Each row was made from one small tree. The marks that hang from a mark follow it in brackets, in alphabetical order. Every link used is in the known rows. Write each row's tree.
Known rows
F[S[C[K]]]: [ 17.7  22.9   9.7  -5.6  12.8 -26.0   0.4  10.5  10.7  -8.9   2.8 -11.9
  -1.7  -8.9  -2.3  -0.4 -10.4  -9.7   0.8  12.6  21.2  19.7  -8.5 -12.0
  -8.8]
A[J[S] U]: [  8.8  11.2  14.0  14.0   3.7 -10.7  -9.0  -6.9  21.9   6.8   2.0  -1.2
   0.2  -7.3  -7.7  -1.7 -21.9   1.7   2.7  18.2   3.3  29.6  -3.8 -13.3
  11.4]
F[S[J[A] X]]: [ 18.1  -2.4  -3.5 -13.3   2.4 -40.7  -1.0   1.5   8.3  -9.5   0.7 -10.8
   8.5 -10.7  -0.8   0.3   0.1 -16.4   7.9  25.1  22.9  22.7  -3.8  -6.0
 -11.2]
F[S[C[K] J[A] X]]: [ 24.0   5.9  -6.1 -17.7   7.5 -48.8   2.5   4.6   8.8 -13.2   3.8 -21.0
   3.9 -14.0  -3.8   1.7   4.7 -16.2  -0.4  31.8  32.0  28.6  -6.3  -7.0
 -19.2]
X[S]: [  4.9   9.0  13.2   5.2  -0.5  -0.1   2.8   1.0  10.1  -6.5  -5.1  -3.7
  -3.1  -3.8  -6.2  -0.8  -2.4  -4.7   4.7  -7.8  11.7  14.5 -17.3  -9.5
   2.1]
S[F J[A[U]]]: [ 11.7   5.4  -1.0   4.8   1.1 -28.9   1.9  -8.6   6.9  -3.6   7.5  -7.6
  20.0   1.6   0.5   0.0   8.7 -14.9  -3.1  32.9   5.7  21.8  -1.3  -8.1
  -3.5]
A[J[S[F X]] U]: [  9.6  19.7   5.5   3.3  -5.4 -34.6 -17.3  -7.2  18.3  -2.6   5.4 -14.7
   7.2  -3.1  -9.8  -0.1   2.7  -0.5   1.9  34.1  -4.0  30.0   1.9 -15.5
   5.8]
J[A S[F X]]: [ 13.5   8.4  -8.3  -8.0 -11.3 -18.9  -9.8  -7.5   4.0  -6.1   3.9 -11.7
   7.6  -3.9  -5.8   1.3  23.8 -12.3  12.0   7.5  -1.0  12.4   2.6  -8.5
  -8.1]
F[S[C X]]: [ 17.8  10.8   2.9 -11.3   3.0 -41.1  -6.3   9.3   9.1 -13.1  -2.2 -13.0
   8.1  -4.3  -3.4   0.9  -3.4  -4.9  -1.7  22.5  17.4  19.1  -8.0  -8.6
 -11.1]
B[D[T] K]: [  7.6  28.1  -3.9  -0.8   3.8  18.0 -10.3  -0.9  10.0 -17.0 -13.7   4.3
  -2.3 -13.5   1.3  -5.6  -7.7  21.6  -7.9  -8.7  39.9   0.8 -18.6   1.7
  11.3]
X[S[F]]: [  3.7  17.2  11.3   2.8  -3.9 -10.9  -1.6   3.0  10.7  -8.1  -1.4  -8.1
   2.1  -0.1  -5.9   0.4  10.0  -9.2   6.0  -3.7   4.0  11.6 -13.7 -12.2
   1.0]
C[K[B[D]] S[F J]]: [  8.7   6.9   5.8  -7.5   2.6 -25.5 -18.4   5.0   3.9  -5.7   7.7  -8.3
  -1.9 -24.5 -13.2   0.3  13.3  -4.4   0.1   2.1  21.8  13.8  -7.0 -15.1
  -6.8]
F[S[C[K[B]] J[A[U]] X]]: [ 24.2   5.9   3.3 -16.6   4.0 -51.2   3.3  -0.5   8.2 -12.4   9.9 -18.4
   7.1 -17.4  -3.6   1.3  -2.2 -12.2  -1.5  54.1  30.5  30.7   2.4 -12.4
 -17.8]
X[S[C[K[B]] F J[A]]]: [ 14.4   7.0   8.9 -14.3  -6.3 -26.2   2.3   6.8  13.2 -10.4   4.5 -20.7
   1.0 -14.2  -8.2   2.7  19.1 -17.9   3.7   6.1  26.5  14.1  -9.4 -11.2
 -14.6]
B[K[C]]: [ 13.1  23.3   9.8  -1.2  -1.6 -12.0  -4.8  -1.6   9.6 -13.3  -5.8  -0.9
  15.9   0.4   2.2  -5.0   4.3  16.2  10.3 -11.0  18.9   5.7  -7.4   4.3
   6.9]
A[J]: [ 12.2  13.2  12.8   4.3   5.0 -12.0  -4.6   2.4  15.2   1.9  -1.2  -6.7
   2.5  -2.6  -0.9  -2.3 -13.7   8.1   5.5  -3.7   5.8  20.4  -7.8  -3.8
   8.9]
J[A[U] S[C[K[B]] F X]]: [ 19.0  17.5  -2.0 -13.2 -11.0 -29.2  -4.6 -10.4   5.0  -9.2  12.1 -19.7
   7.2 -11.2  -9.3   2.5  19.2  -6.9   1.6  34.9   5.0  20.9   9.0 -15.1
 -15.4]
J[A[U] S[F X]]: [ 12.3  13.0  -7.3  -0.8  -9.4 -23.7  -5.6 -16.5   5.9  -5.8   8.1  -9.2
  12.2  -1.8  -5.6   1.0  15.7  -9.4   4.0  31.2  -4.8  21.4   5.4 -12.9
  -5.0]
B[D[T] K[C[S[F]]]]: [  8.4  37.8   5.0  -4.8  -3.3   3.1 -24.6  -5.3   7.9 -17.0  -2.4   2.9
   7.4 -12.7  -6.4  -2.7   3.1  24.9  -3.6  -7.8  38.4   1.3 -15.0   1.9
  13.0]
B[D[T] K[C]]: [ 12.8  32.0   3.0  -5.5  -3.1   5.9  -8.1  -2.1  12.6 -19.4 -12.0   2.5
  13.3  -6.1   2.1  -4.8  -2.6  31.7  -1.1 -12.7  50.2   1.1 -20.2   4.9
  13.4]
K[B[D[T]] C[S[F J X]]]: [ 12.2  10.4   4.3 -21.4 -14.4 -35.7 -26.4  -1.3   2.9 -15.2   3.5 -11.9
  14.0 -17.1 -13.7   3.2  18.2   9.7  -3.4  20.7  43.7  11.1 -17.4  -7.1
   1.9]
T[D]: [12.9 15.0  2.7  2.1 -5.2 -4.9  5.6  3.8  4.5 -8.9 -7.9  9.2  4.5 -4.3
 -2.3  1.2 -3.4  3.2  6.8 -0.7 -0.5 11.8 -9.4 -4.1 -2.7]

Write each row's tree
[ 13.9   5.1   6.2  -2.0   1.3 -14.2 -10.7  -9.9   6.7  -5.9   1.1   2.5
   9.0 -13.7  -4.8  -3.0   1.5   4.9   5.4  -7.1  26.9  13.1  -4.9   8.6
   1.0] | B[K[C[S[J[A]]]]]
[ 17.4   9.4  -6.2 -22.2  -4.5 -29.2  -8.8   5.2   4.4 -18.9  -4.9 -21.8
   1.0 -20.1  -9.4   1.2  11.6   7.5 -14.4  28.4  55.2  16.5 -22.4  -8.5
  -6.5] | S[C[K[B[D[T]]]] J X]
[  9.6   3.3  -6.1  -5.7  -3.7 -46.5 -12.7   2.9   2.5 -10.8   1.3 -18.4
  15.2  -0.6  -4.8   0.7  25.9 -15.0  -0.3  26.6   7.4  19.2  -8.4  -8.6
  -5.4] | S[F J X]
[ 12.1  19.0  -0.3 -15.3  -3.5 -27.5 -16.2  -1.4  -4.6 -11.4   9.1 -11.9
  -1.4 -20.2 -13.3   0.4  22.3   8.4   4.5   3.5  10.8  14.1  -3.5 -13.3
  -7.5] | C[K[B[D]] S[F X]]
[ 20.2  -1.9  -3.1  -9.2   4.3 -54.2   0.5  -2.3  11.3 -11.1   3.5 -11.7
  16.1  -7.3  -2.8   1.8  -7.7 -14.0  -9.4  52.6  26.3  31.7  -3.6  -7.6
 -13.5] | F[S[C J[A[U]] X]]
[ 13.6   1.6  -4.4  -4.5  -5.9 -27.6 -13.3   0.4   7.2  -6.8  -5.4 -12.3
   4.1  -6.6 -11.6   1.8   7.8  -4.9  -2.3  11.4  10.3  16.9  -9.0  -9.7
  -7.9] | J[S[C X]]
[ 13.7  13.6   4.9  -7.3   1.9  -9.1   3.3   4.0   4.1  -9.0  -0.9  -5.5
   2.6 -14.4  -2.1  -2.8   5.9  14.6   7.0 -10.6  24.3   9.6  -8.8 -10.9
  -4.0] | C[K[B[D]]]
[ 17.4   2.9 -11.0  -6.1  -3.9 -55.2  -3.3  -7.1   5.0 -12.3   5.2 -20.1
  25.2   3.0  -4.5   3.0  19.3 -11.0 -12.6  50.6  11.3  26.0  -1.8  -6.1
 -12.6] | S[C F J[A[U]] X]
[ 14.3  -0.5  -8.5  -6.4  -8.7 -11.8  -3.2 -10.4   5.0  -3.3   0.2  -6.0
   2.5  -7.4  -6.1   0.4  10.3  -6.7   9.7   3.8   6.3  16.4  -1.3  -6.2
  -6.0] | J[A S[X]]
[ 22.2   6.2   2.4 -10.3  12.0 -33.1   4.6   8.2  11.8  -7.0   4.8 -14.3
   2.2 -14.6  -1.6   1.0  -7.5 -18.7   0.2  20.0  32.5  23.5  -7.2  -8.1
 -15.3] | F[S[C[K] J[A]]]
[ 13.3  16.6   4.5   0.1  -5.7 -45.0 -20.8  -3.0  20.3  -3.8   3.5 -19.8
  12.0  -3.3 -13.4   2.2   1.3   0.8  -7.1  37.0   0.2  29.3   0.2 -14.4
   0.5] | A[J[S[C F X]] U]
[ 15.9   5.3   1.6  -6.4  -6.5 -52.7 -10.5 -18.2   0.1  -7.2  14.8 -10.8
  23.8  -2.3  -9.8   2.4  19.1  -4.9  -0.3  43.0   9.5  30.3   0.0  -4.1
  -3.5] | K[C[S[F J[A[U]] X]]]
[ 17.1  -0.1   9.0  -8.7   2.7 -30.5  -1.8  10.1   5.7  -6.2   1.8 -17.4
   1.6 -13.4  -5.9   0.2   6.7 -10.2  -3.1  14.3  26.2  16.3 -11.7  -9.7
  -9.6] | S[C[K[B]] J]
[  7.0   1.6   4.3  -2.1  -4.3 -20.1   1.9   1.1  13.6  -7.1   1.1 -10.5
   5.4  -5.2  -5.6   1.7  14.2 -20.1   5.4   2.8  15.5  15.4 -12.2  -8.3
  -5.2] | X[S[F J[A]]]
[ 11.7  -0.8  -7.9  -7.6  -2.9 -36.1 -15.0  -8.8  -2.5  -4.1   9.8 -10.9
   4.1 -10.3  -9.8   2.3  21.8 -16.0   0.2  21.5   2.8  21.5  -2.4  -3.9
  -7.7] | C[S[F J[A] X]]
[ 11.8   1.5  -3.9  -2.1  -1.8 -26.8  -1.1   0.0   5.5  -4.5   3.6 -10.1
  15.0  -1.1   0.9   0.4  16.5 -15.6   4.0  10.1   9.6  13.4  -4.7  -4.2
  -6.2] | S[F J[A]]
[ 15.3   0.6   6.2   2.7  10.4 -26.0   4.8  -3.6  14.6  -3.3   5.5  -0.5
  11.5  -7.3   2.0  -0.9 -16.9 -17.9  -0.4  37.9  20.4  28.1  -1.7  -9.3
  -5.4] | F[S[J[A[U]]]]
[ 15.7   6.5  -1.8 -16.4  -3.8 -30.8 -12.6  -7.3  -5.4  -6.3  15.9 -15.6
  -2.8 -21.8 -11.3   1.6  25.6 -15.1   8.2  23.4   7.6  20.3   2.2  -7.8
 -12.7] | C[K[B] S[F J[A] X]]
[ 15.0  15.9  11.9 -13.6 -11.3  -1.4  -3.1   1.3   7.5 -13.5  -5.8  -1.9
  16.6  -6.8  -0.6  -1.0  -2.1  25.5   3.7  -6.0  48.0   2.7 -20.1  -3.7
   8.6] | K[B[D[T]] C]
[ 13.3  -0.9   3.8 -18.1 -13.2 -56.3 -23.6   2.3   3.9 -12.3   3.9 -11.5
  21.7 -12.6 -14.1   2.6  27.4   8.3   5.1   6.9  28.0  13.0  -8.1  -8.1
  -5.7] | K[B[D] C[S[F J X]]]
